Each row was made from one small tree. The marks that hang from a mark follow it in brackets, in alphabetical order. Every link used is in the known rows. Write each row's tree.
Known rows
L{Q{C F{H} V}}: 0.84  -1.14  -0.51  -0.51  1.99  1.21  -0.67  -0.30  2.10  4.42  -0.42  0.70  1.53  -2.39  -1.26  -1.44  3.08  -0.19  0.68  0.40  -1.85  -0.14  -2.69
Q{L}: -1.76  -0.46  0.87  -0.61  0.42  1.75  0.58  -0.68  0.98  1.43  -0.55  -1.18  0.13  -0.26  -0.74  -0.06  0.93  -0.97  0.36  -0.68  -0.21  0.12  -1.97
L{Q{E}}: -1.32  -0.43  0.28  0.67  0.34  -0.24  1.05  -0.96  1.72  0.00  -0.23  0.58  -0.05  -0.05  -0.14  0.85  1.87  0.80  -0.66  -0.41  1.47  -0.29  -1.14
E{Q{L}}: -1.43  -1.09  -0.24  0.55  -1.11  2.06  0.83  -0.63  2.56  -1.03  -2.02  -2.10  0.44  -0.58  0.12  0.42  0.95  -1.03  0.15  -0.51  0.39  -0.22  -1.51
T{E{Q{V}}}: -2.29  -0.30  -0.41  2.67  0.61  2.16  0.77  -0.21  2.13  -0.05  -2.58  -2.44  -1.06  -1.57  -0.93  0.41  1.31  0.28  0.90  -0.42  -0.27  0.03  -1.01
T{E{Q{F L}}}: -2.82  -0.49  -0.27  0.45  1.69  3.63  0.10  -0.56  3.62  1.03  -2.68  -2.18  0.17  -1.89  -1.57  -0.40  2.16  -0.71  0.87  -0.26  -1.42  0.45  -1.24
L{Q{E F{H}}}: -1.04  -1.28  0.34  0.14  3.32  -0.39  0.16  -0.85  2.45  1.12  0.05  1.45  0.24  -1.22  -1.05  -0.65  2.85  1.69  -0.21  0.05  0.23  -0.17  -1.51
Q{E{T}}: -2.23  0.59  0.25  2.58  0.45  0.49  -0.80  -0.80  2.31  -0.09  -1.33  0.71  -0.56  -0.11  -0.57  2.02  1.20  1.12  0.45  -1.34  2.28  0.13  -0.45
Q{E F V}: -1.21  0.10  -0.45  0.03  2.61  2.13  -0.73  -1.05  -0.04  4.56  -1.04  -0.93  -1.27  -0.86  -3.19  -0.58  1.78  -0.65  1.27  -0.04  -2.75  0.65  -1.71
Z{H{F M}}: 1.16  0.02  1.65  0.08  -0.57  -0.17  -2.10  -0.74  0.45  2.45  -0.64  0.92  2.07  -0.88  -2.34  1.56  1.12  -0.35  0.82  -0.54  0.20  0.17  -0.82
Q{E F}: -1.42  0.01  0.24  -0.11  2.50  1.53  -1.06  -0.98  1.07  2.87  -0.97  0.29  -0.52  -0.62  -1.91  0.20  1.75  -0.29  1.06  -0.25  -1.20  0.44  -1.03
E{T}: -0.93  -0.19  0.09  2.59  -1.40  0.11  -0.45  -0.27  2.18  -0.86  -1.41  0.05  0.51  -0.41  0.09  1.38  1.23  0.47  1.38  -1.58  1.84  -0.33  -0.51
Z{H{M}}: 0.44  0.07  1.62  0.08  -0.32  1.24  -0.39  -0.99  0.60  2.32  -0.47  0.86  1.02  -0.96  -0.67  1.55  1.00  -0.01  1.28  -0.65  0.58  -0.08  -1.10
L{Q{C E V}}: -0.82  0.54  -0.43  0.17  1.12  1.84  -0.16  -0.91  1.28  3.89  -0.66  0.33  0.15  -0.93  -1.05  0.78  1.98  -0.48  -0.67  0.28  -0.07  0.25  -2.29
Q{C L}: -1.35  0.49  0.76  -1.10  0.82  3.11  -0.75  -0.58  1.59  3.40  -0.87  -0.14  1.17  -0.88  -0.35  0.60  1.02  -1.80  0.14  -0.20  -0.39  0.43  -2.41
N{C}: -0.69  0.00  0.42  0.48  1.13  1.17  -1.72  0.17  1.53  0.63  -0.91  2.32  1.10  -0.97  -1.29  -0.58  0.93  -0.36  1.12  -0.47  1.24  -0.47  -1.63
T{E{Q{L}}}: -3.42  -0.22  0.44  1.22  0.89  2.81  0.93  -0.45  3.49  -0.88  -2.37  -1.97  -0.27  -1.33  -0.35  0.63  1.25  -0.03  -0.02  -0.47  0.56  0.22  -1.23
T{E{Q{C L V}}}: -2.93  0.82  -0.30  0.73  1.59  4.80  -0.35  -0.41  2.90  3.10  -2.80  -2.15  -0.06  -2.16  -1.19  0.65  1.43  -1.33  -0.04  0.19  -1.01  0.78  -2.36
F{H{M}}: -0.02  -0.71  1.69  0.16  3.03  0.12  1.04  -0.10  2.87  0.39  -0.03  1.54  0.21  -1.54  -0.43  0.02  1.56  1.18  0.72  -0.68  1.49  0.12  -1.06
L{Q}: 0.04  -1.18  0.10  0.58  -1.40  -0.63  1.54  -0.48  1.99  -0.65  -0.27  -0.03  0.94  -0.36  0.57  0.09  1.89  0.16  0.21  -0.56  1.01  -0.77  -1.18
E{Q}: -0.63  -1.10  -0.50  1.90  -1.82  0.73  0.56  -0.38  2.32  -2.14  -2.16  -1.28  0.37  -0.66  0.67  1.05  0.99  -0.35  0.75  -0.55  1.05  -0.59  -0.57
H{F M}: 1.06  -0.10  0.99  -0.27  0.79  -0.28  -0.51  -0.11  2.34  1.07  -0.83  0.45  1.47  -0.88  -2.29  0.62  1.55  -0.78  0.96  -0.58  0.16  0.49  -0.45
T{E{Q{F}}}: -1.86  -0.55  -0.42  1.70  1.20  2.28  -0.24  -0.29  3.51  -0.12  -2.82  -1.55  0.19  -1.97  -0.95  -0.01  2.23  -0.01  1.59  -0.33  -0.78  0.06  -0.34
L{Q{V}}: 0.32  -1.25  -0.46  0.61  -1.36  -0.13  1.72  -0.53  0.71  1.17  -0.35  -1.25  0.15  -0.60  -0.77  -0.55  1.93  -0.28  0.51  -0.41  -0.48  -0.55  -1.81

Which tree is each row?
0.44  0.01  -2.44  2.27  -1.57  3.16  -2.25  -0.38  3.62  2.39  -3.60  -1.12  1.50  -2.19  -1.17  0.74  2.36  -1.51  1.85  -0.55  -1.14  0.15  -1.17 -> E{Q{C F V} T}
-0.20  0.43  -1.04  -0.78  1.84  2.49  -1.04  -1.08  1.66  5.67  -0.97  0.20  0.68  -1.53  -2.20  -0.14  2.90  -1.15  0.28  0.46  -2.11  0.46  -2.25 -> L{Q{C E F V}}
0.37  -0.33  -1.24  0.61  -0.45  2.88  -1.69  -0.40  3.42  1.81  -2.83  -0.58  1.97  -1.91  -0.03  0.54  1.95  -1.76  1.38  0.11  -1.07  -0.01  -1.04 -> E{Q{C F}}
-0.57  -0.72  -1.69  3.59  -2.88  1.07  0.05  -0.33  2.39  -1.51  -2.90  -1.94  -0.02  -0.93  -0.33  1.13  1.33  -0.04  1.32  -1.25  1.00  -0.41  -0.73 -> E{Q{V} T}
-0.84  -0.23  0.18  -1.63  3.69  3.61  -1.63  -0.49  1.13  6.41  -0.62  -0.38  0.56  -2.24  -2.56  -1.51  2.13  -1.25  0.77  0.38  -2.99  0.76  -3.52 -> Q{C F{H} L V}
0.64  -0.20  -0.50  0.16  -0.87  1.33  0.24  -0.43  1.33  3.24  -0.73  -0.27  1.24  -1.22  -0.36  0.16  2.08  -1.06  0.23  0.01  -0.57  -0.23  -2.31 -> L{Q{C V}}
-1.66  0.40  -0.41  1.77  1.30  1.24  -1.70  -0.91  2.49  1.62  -1.70  0.55  -0.06  -0.66  -1.75  1.06  2.13  0.45  1.35  -1.09  0.31  0.40  -0.46 -> Q{E{T} F}
-0.77  0.30  0.17  -1.99  1.58  3.87  -1.76  -0.68  1.91  5.27  -1.24  -0.39  1.59  -1.46  -1.56  -0.42  1.92  -2.43  1.12  0.03  -2.34  0.71  -2.43 -> Q{C F L}
0.58  -2.05  -0.42  0.01  1.45  -0.21  0.80  -0.38  1.44  2.43  -0.03  -0.23  0.40  -1.71  -1.65  -1.97  3.01  0.67  0.92  0.00  -1.68  -0.45  -2.24 -> L{Q{F{H} V}}
-1.06  0.51  0.20  0.20  0.96  1.26  -0.37  -0.89  2.63  2.06  -0.62  1.42  0.95  -0.79  0.21  1.50  1.88  -0.06  -0.91  -0.02  1.32  0.05  -1.57 -> L{Q{C E}}
-0.16  -0.17  -1.21  1.54  -1.17  2.76  -0.56  -0.30  1.87  1.78  -2.58  -1.38  0.68  -1.57  -0.13  0.85  1.05  -1.52  0.75  0.10  -0.59  -0.04  -1.71 -> E{Q{C V}}
-1.50  0.29  0.86  -0.27  5.02  2.07  -2.51  -0.63  2.15  4.14  -0.71  2.10  0.47  -1.85  -1.21  0.25  2.05  0.48  0.27  0.39  -0.48  0.63  -1.84 -> Q{C E F{H}}
-3.26  0.72  0.50  1.31  0.96  1.88  -0.52  -1.05  2.10  0.91  -1.21  -0.11  -0.50  0.05  -1.23  1.51  1.22  0.33  -0.17  -1.25  1.70  0.57  -1.35 -> Q{E{T} L}
-1.65  0.71  0.21  1.46  3.61  1.81  -3.23  -0.53  3.62  3.04  -1.38  2.51  0.85  -1.94  -1.11  1.18  2.34  1.16  0.65  -0.43  0.98  0.60  -1.28 -> Q{C E{T} F{H}}
-1.53  -0.12  -0.24  2.38  -0.76  -0.52  0.38  -0.89  3.24  -1.23  -0.98  0.95  0.34  -0.10  0.10  1.76  2.14  1.46  -0.32  -1.20  2.85  -0.33  -0.58 -> L{Q{E{T}}}
-1.44  -0.71  -1.48  2.31  -2.32  2.44  0.31  -0.62  2.42  -0.27  -2.73  -2.80  -0.03  -0.83  -1.02  0.58  1.32  -0.75  0.67  -1.18  0.40  -0.02  -1.59 -> E{Q{L V} T}
-2.13  0.67  -0.44  2.69  0.64  1.09  -0.57  -0.86  0.89  1.62  -1.36  -0.41  -1.36  -0.34  -1.82  1.38  1.25  0.67  0.69  -1.08  0.66  0.38  -1.16 -> Q{E{T} V}
-0.55  0.63  -1.01  0.98  0.43  1.67  -1.89  -0.89  4.31  2.60  -1.60  1.72  1.86  -1.39  -0.81  1.40  3.12  0.00  0.36  -0.52  0.80  0.22  -1.02 -> L{Q{C E{T} F}}
-0.16  -1.36  0.07  0.30  2.76  0.79  -0.48  -0.26  0.19  3.33  -0.39  -0.49  -0.41  -1.70  -2.30  -1.61  2.01  0.27  1.68  -0.08  -2.34  0.02  -2.13 -> Q{F{H} V}
-2.56  -0.38  -0.88  0.34  1.90  4.21  0.33  -0.65  2.58  2.76  -2.76  -3.23  -0.65  -2.05  -2.71  -1.07  2.21  -1.21  1.14  -0.10  -2.89  0.67  -1.91 -> T{E{Q{F L V}}}
-2.31  0.56  -0.86  0.47  1.91  3.20  -1.15  -1.27  1.30  4.57  -1.57  -1.41  -0.89  -0.75  -3.59  -0.16  2.11  -0.72  0.98  -0.77  -1.80  1.01  -2.04 -> Q{E{T} F L V}
-1.29  1.45  -0.50  1.21  1.79  2.58  -3.09  -0.83  3.28  3.70  -2.06  1.43  1.02  -1.30  -1.40  1.55  2.26  -0.38  1.06  -0.67  0.14  0.73  -0.93 -> Q{C E{T} F}
-2.53  1.36  0.34  -0.98  2.73  4.28  -1.10  -1.13  0.31  5.89  -0.88  -0.55  -0.70  -0.90  -2.29  0.58  1.08  -1.69  -0.52  0.21  -1.31  1.13  -3.07 -> Q{C E L V}
-1.02  -0.02  -0.98  -0.02  -0.46  4.17  -0.35  -0.63  1.86  2.90  -2.44  -2.17  0.62  -1.40  -0.68  0.36  1.09  -2.30  0.05  0.16  -1.17  0.35  -2.67 -> E{Q{C L V}}
-0.58  -0.21  -0.96  -0.80  0.10  4.23  -1.56  -0.69  3.46  2.81  -2.68  -1.21  1.93  -1.82  -0.68  -0.03  1.93  -2.55  0.75  0.16  -1.67  0.38  -1.96 -> E{Q{C F L}}
-2.65  1.76  -0.25  0.72  1.72  3.91  -1.69  -1.02  1.71  4.74  -1.61  -0.22  -0.29  -0.90  -2.06  1.63  1.38  -0.90  -0.18  -0.68  0.09  1.08  -2.51 -> Q{C E{T} L V}
-1.93  1.16  -0.31  -1.92  3.57  4.96  -1.87  -1.23  0.65  7.66  -1.23  -0.74  -0.26  -1.42  -3.48  -0.41  1.86  -2.30  0.36  0.41  -3.43  1.33  -3.07 -> Q{C E F L V}
-2.60  0.49  -0.20  0.28  1.84  2.57  -1.36  -1.21  2.53  2.76  -1.56  -0.24  -0.08  -0.54  -2.39  0.43  2.09  -0.32  0.69  -1.00  -0.40  0.81  -1.37 -> Q{E{T} F L}
-1.71  -0.69  -0.82  2.31  -2.39  1.84  0.20  -0.58  3.97  -2.12  -2.73  -1.58  0.88  -0.62  0.24  1.22  1.34  -0.38  0.46  -1.32  1.84  -0.25  -0.94 -> E{Q{L} T}
0.93  -0.43  -0.58  -0.83  -0.19  1.36  -0.81  -0.47  2.99  3.22  -1.06  0.65  2.50  -1.53  -0.29  -0.21  2.90  -1.38  0.96  0.07  -1.07  -0.19  -1.60 -> L{Q{C F}}
-1.19  0.30  -1.53  1.75  -1.77  3.89  -1.10  -0.49  3.46  1.79  -3.07  -1.83  1.01  -1.50  -0.63  1.33  1.48  -1.62  0.37  -0.79  0.34  0.34  -2.06 -> E{Q{C L V} T}
1.24  -0.42  -1.21  -0.78  -0.01  2.02  -0.64  -0.54  1.73  5.05  -1.00  -0.41  1.69  -1.77  -1.58  -0.87  2.93  -1.79  1.15  0.32  -2.53  0.03  -2.32 -> L{Q{C F V}}
-1.34  0.47  -1.11  1.23  1.78  4.21  -1.38  -0.25  3.21  3.78  -3.28  -1.52  0.48  -2.84  -1.81  0.12  2.34  -1.20  1.53  0.34  -2.42  0.60  -1.44 -> T{E{Q{C F V}}}
-1.40  0.31  -0.96  1.77  -1.86  3.26  -1.35  -0.46  4.55  -0.17  -3.06  -0.69  1.89  -1.30  0.55  1.88  1.37  -1.18  0.20  -0.94  1.84  0.11  -1.38 -> E{Q{C L} T}
